Each row was made from one path, in order. Every step used is in the known rows, and no mark comes twice. Write each row's path.
Known rows:
x -> g: [  7  -3 -22  27  11  -2   0  13   9 -12  -8  34 -22  23 -15  34  -9  -5
 -19   2 -15  30 -12   9  -4  -1   9  15  17   8  -5  18 -38  13  -2]
x -> d -> v: [ -8   5 -11  -2   7   6  11  26  17   6  49 -27   5 -44  40  -4 -16  -5
 -51  -4   7   7  12  21 -17  -4 -28  25 -11  42 -19  33 -41   1 -37]
x -> v -> g: [  4  -4 -23   4 -30  27  -7  18  -6  21   5  54 -17   4  -7  14 -15 -19
 -53  27 -23  79 -42  14  15  -9   3   9  23  15 -19  17  -1  13   9]
a -> x -> d: [ 17   2  -4  26  -8   1  10   5  28   8  22  19 -28 -24  29   4  21 -13
 -49 -42 -13 -15  40  -5   3  -8 -66  59 -18  56  -9   8   7  12 -53]
a -> x -> v -> g -> z: [  23   30   -1    2  -56   57  -16   32    4   18  -17   69   -8  -14
   10   42    1   -6 -105    8  -11   49   16   10   12  -30  -28   31
   32   56  -10   35   -3   44   -1]
r -> g -> z: [ 32   8  55 -27 -22  28   6  -7 -10 -12   0 -11  20 -16   1   7   2  24
  14  23   8  -9  23  -2 -23   0   6   0 -16  27  -9  11 -20   8   8]
d -> g: [ -3  -5 -15  29   9 -26   2   4   9 -12  12   9   6 -29   5  22 -11 -12
   4 -32  26  -3   0   1  12 -21  23 -18  -2   9  -5  13 -47 -11  -2]
g -> z: [  4  26  26 -24 -22  29 -11  14  -1  -7 -24  -4  23  -7   1  21   0  13
 -22   9  19 -19  34  -4 -12  -9  -1 -10  11  17  -9  17 -24  11  11]
a -> x: [ 12   7  -5  25  -5   2   7   1  11   7   3  21 -15 -11  11   6  18   1
 -30 -30  -3 -11  23  -4   9 -11 -31  30   6  23  19   0  19  19 -21]
j -> g -> d: [-21   7 -19  -4   8  14 -16  -6 -24  25  15  12   9   5 -40  11  10  14
  -5  25 -20 -30 -35  19   9  39  30 -12   4 -22 -15 -31  47 -29  14]
a -> x -> d -> v -> g: [  6  18  -9  20  -5  15  23  26  29  23  60  26 -24 -45  29  22   2 -10
 -96 -19   0  54   3  20  14 -21 -57  61   2  77 -34  50 -42  24 -54]
r -> g: [ 26 -23  33   0   2   1  23 -23  -7  -4  27  -7  -1 -12  -1 -16  -2  15
  37  13 -10   5  -9  -1  -6  13   6  12 -21  12  -2  -8   0  -5  -5]
a -> x -> v -> g -> d: [  6  -6 -33  16 -33  51  -4   2  12  21  30  83  -8  -9 -19  21   1  -5
 -75  21 -32  52 -15  25  23  16 -14  40   9  34  -7  -2  36   9  -5]
v -> g: [  1   5   6  -2  -9   7   9  -2   1  10   9  33 -14  11 -20  17   2  -3
 -12  17  -8  59 -32   3  21  -2   1   7   8  15 -32  15 -18   5   2]
v -> g -> d -> x -> a: [-41  14  21  30   6  36 -16  -5  12 -11  69   6  33   2 -30  41 -46  41
 -36   1   1  27 -14  52  12  56 -25  29  25  46 -22   1  12 -23  -2]
a -> x -> d -> v: [  3  12 -19  21   2   8  14  26  25  12  54  -6 -10 -56  51   4   0  -8
 -82 -33   8  -3  34  12  -8 -13 -58  52  -8  64  -1  32 -22  21 -58]
x -> v: [  4  -8 -29   3 -25  21 -16  17  -5  13   1  17   0  -7  16  -2 -20 -12
 -41  15 -18  22 -10  13  -5  -7   0   0  12   3   8   0  17   9   7]
v -> g -> r: [  1  15  17 -10  14  12  16  11   0  -5  -1  12 -34  20 -27  14   6  -4
 -40  13 -23  77  -9   1  21  -2  20   0  17 -20 -12  35 -15  19  20]
a -> x -> v -> g -> r: [  18   15  -17   21  -14   35    7   32    7   14    1   49  -50    3
    2   17    2  -16 -113   -5  -45   91    4   10   25  -19   -7   29
   34    8   13   34   24   47    3]
d -> x -> g: [-27  12 -29  39  22   5 -12  14  12  -9  20   8  -9  -3  -3  34 -29   4
 -39 -11   3  19 -11  43  -2  25 -16   9  32  19  -1  34 -58  11  -9]
d -> x: [-29  16  -4  10  13   4 -10   1   0   2  27 -21   9 -23  10  -1 -21  12
 -21 -11  17 -12   0  36   3  27 -25  -9  15  11   4  11 -22   0  -9]
d -> v: [-11  14 -14  -4   7   5   7  23   1   5  30 -25  17 -32  21   0 -22   7
 -32   9  22  12  -5  19 -14  -7   9  -6  11   8   8  21 -33   8  -5]
d -> x -> g -> a: [-25   9 -41  46  38 -10 -12   2  17  -6  36  35   9  32 -21  49 -39  -5
 -22  19   1  -1 -19  44  12  39  -8  -8  48  30  16  12 -57  25 -23]
g -> v: [ 15 -20  12 -15 -16  25  11  16  19   9  22   5   8  -2   0  19  -5  13
 -46 -15 -18  12  10  -6  25  -1  18   1  26  -4   6   1  -3 -22  -3]
v -> g -> a: [  0   3  -6   5   9 -10   9 -14   7  15  24  60   5  46 -42  36  -9 -16
   8  42  -7  38 -41   6  35   9   5  -7  22  24 -15  -1 -17  14 -14]
v -> g -> a -> x: [ 13  10 -14  30   5  -7  15 -14  18  21  28  80 -11  29 -29  39   7 -16
 -26  11  -8  28 -17   1  45  -5 -25  20  28  49   2   0   0  34 -33]
d -> v -> g -> z: [ -6  46  22 -32 -18  42  -1  35   1   6  11   4  26 -29   0  38 -18  16
 -65  37  28  50  -2  20  -3 -21   6  -4  29  40 -32  57 -74  24   8]
z -> g: [  8  -2  18 -50  13  -9   4 -24  12  -5  27  -9  27 -38  15 -26  22  -2
  13  18   4 -12   4 -11  -1 -20  -1  -4  -3   8  -8   8  15 -25  -6]
z -> g -> a -> x -> d: [ 22  -3   1 -13  22 -22  12 -30  46   7  66  39  12 -24  25  -8  30 -31
 -18  -2  -9 -47  38 -14  14 -19 -63  37 -10  74  -1  -1  24   1 -75]

Write each row's path:
[-27   5 -40  21  -3  20 -18   9   1  28  50  53  13  16 -11  33 -51 -19
 -57  43 -11  51 -48  50  33  27 -18 -14  51  38  -5  12 -22  25 -16] => d -> x -> v -> g -> a
[ 18   5 -27  28 -35  31  -1  18   9  30  12  72 -29  -7   7  19   1 -17
 -87  -3 -28  71 -20  12  24 -22 -28  37  26  43  -3  15  19  33 -11] => a -> x -> v -> g
[-33   8  37 -18  27  20 -21 -26  22 -24  88 -37  73 -45   4  -3 -29  42
 -11   4  11 -44  25  37 -12  40 -25  16  13  40   1  -8  44 -52 -15] => z -> g -> d -> x -> a
[ 13   5 -18  29  11 -14   6 -11  18  13  21  46   3  18  -7  22   6 -13
 -13  -4  -3 -31  12  -3  20   0 -23  13  19  37  33 -19  19  31 -34] => g -> a -> x
[ -7   9 -46  36  13  29   6  22  24 -10  48  37   7 -26  -8  41 -13  14
 -76   5   2  16  13  36  -9  14   5  42  17  35  15  20 -34  17 -19] => a -> x -> g -> d -> v
[ 17  18 -18  45  24   5  12  27  22 -18 -14  27 -57  20 -10  35  13  -5
 -78 -28 -31  40  32   3   2 -13   0  35  28  -2  32  34 -16  46  -2] => a -> x -> g -> r
[ 44 -40  40 -20 -17  21  34  -6   9   5  49  -2  12 -11   1   4  -7  25
 -13  -1 -24  20  -1  -7  13   7  24  12   1   7   5  -4  -1 -28  -4] => r -> g -> v
[  8  11  28 -55  32  -5  10 -10  12 -20  21 -29   4 -28  12 -30  27  -3
 -13  15 -13   5  29 -13   0 -19  20 -18   5 -27  12  25  19  -9   9] => z -> g -> r
[  0 -15 -20  37  20 -41   6  -3  32  -8  46  33   6  -9   4  38 -16 -38
   3 -19  12 -27   6   5  18  -5  -6  -7 -10  52 -17   5 -52  -5 -46] => x -> d -> g -> a
[ 13  -6 -48  34 -12   8 -11   9  11  25  21  64   3  14   9  21 -15 -26
 -53  12 -18  -7   5   9  15  -7 -20  15  32  37  40 -22  35  41 -28] => g -> a -> x -> v
[ 40 -28 -19  34 -12   4   9 -12   5  20  50  56   3   5   9   4 -17 -11
 -18  21 -27   3  -6   9   8   5 -14  26   9  48  40 -25  40  37 -34] => r -> g -> a -> x -> v
[ 16   0 -11  34   1  -5  17  -9  33  20  47  80 -28  18 -11  35  11 -29
 -45  -3 -21  22   0   0  36  -1 -59  49   4  83 -25  11  -7  28 -64] => v -> g -> a -> x -> d
[ 12   8  -3  49  18 -18  21  25  39 -20  26   2 -44 -43  26  21  16 -25
 -75 -78  -6   1  60  -3  15 -29 -21  27 -14  33   6  40 -30  17 -36] => a -> x -> d -> g -> r
[ -8  -7  11 -59  14  11   1 -41  16  -9  49   6  47 -36 -11 -22  22   8
  22  37   0 -29   9   4  -3  13  13  -4 -24   1 -10 -10  35 -49  -2] => z -> g -> d
[ 23 -16  28 -68  -1  12  16 -11  30   8  50  -3  34 -36  15  -6  20   7
 -34   5 -14   0  13 -18  24 -23  14  -7  20   4  -1   8  11 -50  -9] => z -> g -> v
[-11  18  -6  -7   3  12  13  21   2  13  39   7   4 -24   0  17 -17   4
 -44  24  15  66 -37  25  11  -9   6   5  21  21 -22  37 -52  12  -1] => d -> v -> g
[-19  36   0 -10 -39  62 -32  33  -6  16   7  25  18 -23   8  37 -37   6
 -94  30   6  51  -7  46  11   6 -27  -5  46  43 -27  50 -43  27  12] => d -> x -> v -> g -> z
[-28  17  21  41  12   4 -19  12   7 -13  43 -39  28  -9  15  21 -51  35
 -36 -35  14 -15  16  33 -11  24 -40  19  35  40  12   1  13  -4 -12] => d -> x -> a
[ 18  -3 -35  28 -27  23 -11  22   7  18   4  37 -14 -16  28   4  -3 -13
 -71 -16 -18  12  13   9   4 -17 -27  31  14  27  29  -2  36  28 -13] => a -> x -> v
[ 23 -27  15   7  15 -18  23 -31  -5   2  44  18  16  20 -18  -1 -15   2
  53  39  -8 -14 -18   3   4  22  14  -5  -9  21  10 -24   2   8 -20] => r -> g -> a
[  0  10 -30  29  16  -8  16  16  34  17  69  17   8 -23  29  19 -10 -20
 -65  -6   6 -25  28  18   4  -3 -49  37   9  77  14  15 -22  34 -72] => g -> a -> x -> d -> v
[ -5   7   0  19  29 -22  11  20  10 -30  -1 -16 -16 -21  -2  19  -8 -17
 -24 -31   8  18  22   3  10 -20  46 -28   7 -26  15  31 -41   2  16] => d -> g -> r
[ 17   3   0 -19  25 -24   7 -34  28   8  52  38  27 -17  10  -4  27 -16
   1  12   2 -44  20 -15  22 -19 -25   7  16  43  26  -9  36   7 -44] => z -> g -> a -> x
[  8  -2  -3  -8 -10  15   0  24  -9  41  19   5  -8   5 -14  26   4  15
 -62  -9 -33  -1 -27  -5  34   3  31 -15  40 -21  -5 -13  24 -33   7] => j -> g -> v
[-14 -24  -7   5 -13  49  -9 -17  -9   3  73   0  36 -40   2 -15 -42  22
 -20  37 -15   5 -16  58 -11  66  -2   6 -14  15   7 -10  16 -15   2] => r -> g -> d -> x -> v
[ 10  27   2   0 -12  29 -15  25  11 -21 -35  27   2  15 -14  56  -8   9
 -39  13   0  12  19   7 -17 -11  10   6  26  26 -13  37 -59  25  13] => x -> g -> z
[ 40 -24  13  38   8 -14  30 -28  24   8  69  40 -11  -2  10   1   6  -9
   2  -4 -20 -27  23  -5   5  16 -52  50 -30  77   4 -16  14  20 -72] => r -> g -> a -> x -> d
[  3 -11 -12  28   6 -27   7  11  25 -11  28   6  -8 -40  20  21  -7 -25
 -17 -47  13  -8  14   1   6 -18 -10   8 -25  43 -30  24 -54 -17 -28] => x -> d -> g
[  8  17  16   3 -17   2  -6  25  24 -20   1   2  13 -49  21  43  -5 -14
 -38 -35  28 -25  49   0  -7 -29 -14  -3 -17  58 -36  41 -73  -6 -21] => x -> d -> g -> z
[ -5  27 -44  36  24 -17   2  24   8  48  69  20 -10 -17  18  27  -4 -14
 -79  -2 -10 -38 -10  19  15   1 -32  24  27  58   2   0   9  27 -66] => j -> g -> a -> x -> d -> v
[ 13 -10 -60  59  -3 -21  -7  13  21   8  30  72   8 -17  14  41 -29 -38
 -51 -21   6 -11   3  13  27 -26   2  -6  28  47  39  -5  -7  32 -28] => d -> g -> a -> x -> v
[-24  10 -25  14 -18  35 -16  19  -4  23  33  30  -4 -20   7  15 -36  -5
 -73  17  -9  69 -41  50  21  15 -24   2  37  24 -19  30 -21  11   1] => d -> x -> v -> g
[-49  22   1  39  19  20 -39   6 -15  12  57 -29  30  -2 -27  30 -42  51
 -38  -6 -10 -44 -17  50   0  66 -11   7  38  19  -5 -31  60 -37   2] => j -> g -> d -> x -> a
[ -8   8 -19   3  16  -1  18  13  26  18  74  30   8  -2  -1  32 -25 -23
 -44  39   0  44 -29  24  19   5 -22  15  13  65 -35  31 -60  19 -50] => x -> d -> v -> g -> a
[  1  -8 -35   9 -15  14  -7   8   3  28  25  78   4  36 -25  33 -30 -29
 -33  54 -26  63 -51  23  29   4   7  -5  38  28  -7   1   0  28  -5] => x -> v -> g -> a
[-42  11  -1  -2   6  39  -4 -18   4   4  54  24  16 -14 -34  20 -19  15
 -23  23   4  30 -27  53  26  61 -14   1   8  16 -33  11 -20 -19  -1] => v -> g -> d -> x
[-25   5 -32  16 -12  27 -25  20  -4  13  25  -7  10 -29  27  -1 -40  -2
 -60   3  -2  11  -7  46  -1  19 -22  -5  29  10  12  12  -4  12  -1] => d -> x -> v
